Known rows, with every step that occurs
goda-risi-vatize: [ 20  -3  10   4  -2 -10  22  -8   1  22   9 -13   2  14   6  -9  -3   5
 -17]
goda-vugu-vatize: [  3 -14 -15   2 -13  10 -14   6  -4 -11   0   0   0  -7  -9   4  17 -22
  -7]
pusar-goda-risi: [  1   7  -1   1  10  -7  15  -8   2  29 -13   4  -4   7  22 -20 -12   7
  -2]
vugu-vatize-risi-gobo-pusar: [  9 -20   8  -3   9   3 -16  -7   7   5 -19   4   7 -11   8  -5  21 -18
   3]
vugu-vatize-pusar-goda: [-11   8 -25  10 -10 -15   1  -4   5  13 -31  -3 -12 -10  18  -3   6 -17
   2]
vatize-risi-goda-pusar: [  3   1   7 -13   2  -6 -19   6  12   4  -4   6  11  12 -29 -12  -3  -8
   1]
pusar-vatize: [  9  11 -17   7  -6   4 -11   5  -4   3  -7   2  -6   4   5  -3   1  -7
 -12]
vugu-vatize-risi-goda-pusar: [  4 -13   0 -22  -6  -2 -26   7  15   2  -7   4   9   0 -19 -11   6 -24
  -5]
risi-vatize-pusar: [  8  11  -6  21 -13 -19  14  -3   1  10  -2 -18   0   9  -7   8   4   1
  -6]
gobo-pusar-goda-risi: [ -1  16  12  17   5 -15  14 -17   4  27 -21   8  -8   3  33 -23 -13   6
  15]
risi-gobo-pusar-goda: [ -3  19   5  12  14 -15  15 -17 -11  21 -36  16 -11  -9   6  -9   0  13
  22]
vugu-vatize-pusar-goda-risi: [ -4   2 -18  10  -6 -17   4  -9  11  28 -22   2  -7  -3  35 -13   3 -13
  -4]
vugu-vatize-risi-gobo-pusar-goda: [ -1  -9   1  -3  15  -4  -5 -10   0  18 -43   2  -2 -10  15 -17  12 -15
   6]
vugu-vatize: [  0 -14  -7  -9  -8   4  -6   2   3  -3  -4   0  -2 -11  10   1  10 -17
  -6]
pusar-goda-vugu-vatize-risi-gobo: [  2 -18 -20  -4  14  11 -15   2 -10  11 -30  -1   4  -2 -15 -10  22 -22
 -11]
vatize-risi-gobo-pusar: [  7  -7  15   5  15  -1 -10  -9   2   9 -17   3  11   1  -1  -5  11  -1
  10]
goda-risi-gobo-pusar-vatize-vugu: [ 15  31 -10   4   5  -9  -7 -15 -10  32  -7  18   1   8  27   2   8   0
   7]
goda-pusar: [  4   5  -2   1 -10   0   4  12   6  11 -10   5   0  -1 -21 -12   0   4
   7]
goda-pusar-vatize-vugu: [  7  34 -29  -5 -15   2 -10  15  -5  18 -10   1  -5  10 -14  -4   3 -11
   1]

Rows
[ -5   4 -17  11 -17 -16 -27  -2  -1 -11   6  14   1  -2 -11  18  14 -24
   3] : risi-goda-vugu-vatize-pusar
[ 14  18  -5  18   3  -6  -7  -8 -10  12 -20  18  -7  -4   6   0  10   2
   9] : risi-gobo-pusar-vatize
[ 20  14   0  17   5  -8  -3 -13  -2  29 -12  22  -2   2  24  -8   5   5
   1] : goda-risi-gobo-pusar-vatize
[ -1   5  -9  14   2  -4   2 -10 -15  10 -36  16 -10 -15  -3  -7  16  -9
  16] : risi-gobo-pusar-goda-vugu-vatize
[  2   0 -20   7   8 -18   8 -12   4  39 -29  16  -2  -8  25  -6  15  -2
  -1] : vugu-vatize-pusar-goda-risi-gobo
[  9  24 -15  -1 -11 -10 -15   7  -1   8  -6  19  -6   8 -20  -5  -6  -3
  -1] : risi-goda-pusar-vatize
[ -1  -5 -24  20 -22  -3 -19   5   4  -7  -4   1   0  -5  -6  10  20 -24
   0] : goda-vugu-vatize-pusar
[ -3 -16 -18  -1   2  12 -18   6  -2   1 -24 -14   1   4  -6 -17   9 -33
 -12] : pusar-goda-vugu-vatize-risi
[ 17   3 -17   4  -7  11 -22  19  11  14 -20  -8   4  16 -19 -22   2 -17
 -12] : goda-pusar-vatize-risi
[ -9  20 -24  31  -8 -10  -1   1  -6   8 -20   0  -7   7 -11  -2   2  -5
   9] : vatize-pusar-goda-vugu
[  2  28 -26  -7  -4   2 -15   4 -12   8  -1  -2  -3  12   8   8   2 -15
  -7] : pusar-vatize-vugu
[-10  21 -16  19  -2 -18   7  -5   2  16 -26  -1  -8   1   8  -6  -4   0
  10] : vatize-pusar-goda
[  4  36   7   5   0 -24  27 -19  -8  37 -14 -14  -8  15  27 -17 -12   2
  10] : gobo-pusar-goda-risi-vatize-vugu
[ -4  -5 -17   8 -16  -9 -10   0   9   2  -9   0  -3 -10  12   8  15 -19
  -1] : vugu-vatize-pusar
[ -5  -7  -5  12  -3   5 -19  -2   1  -2 -32 -10  -3  -2   5 -19   7 -32
   6] : gobo-pusar-goda-vugu-vatize-risi
[ 10  18  15  19   2 -22  33 -19  -1  32 -19  -9 -10  11  23 -25 -15   8
   4] : gobo-pusar-goda-risi-vatize
[  6  15   5   6   2 -10 -33  -7   3  -4  -8   7   0  14  10  -6  -6 -20
  -2] : gobo-pusar-vatize-risi-goda
[  6  18  -5 -11  -4 -10  14  -3 -12  12   7 -22   1  12  -7   9   0  -3
  -7] : risi-vatize-vugu
[  5  25  -8  -9   5 -16  29 -10 -11  40  -7 -18  -3  20  16 -11 -10   2
  -9] : pusar-goda-risi-vatize-vugu
[  2  20 -20  34 -11 -20  16  -3 -10  14 -19 -17  -9  14 -21  -3   2  -3
  -2] : risi-vatize-pusar-goda-vugu
[ 23   1 -18   0   6   9 -18  15   2  24 -26   5   8   9 -27 -16  14  -6
 -11] : goda-pusar-vatize-risi-gobo
[  5 -28 -11  -4  -4  18 -29  10   3 -11  -3 -12  10   4 -12  -5  18 -35
 -15] : goda-vugu-vatize-risi
[  8  20  -4  21 -11  -4 -11  -3  -2   0 -14   6 -10   1  16  -6  -2  -8
   6] : gobo-pusar-vatize
[  1   5   2  18  16  -1  -7  -7 -10  11 -34   5   3   4 -15 -15   9  -5
  13] : vatize-risi-gobo-pusar-goda-vugu
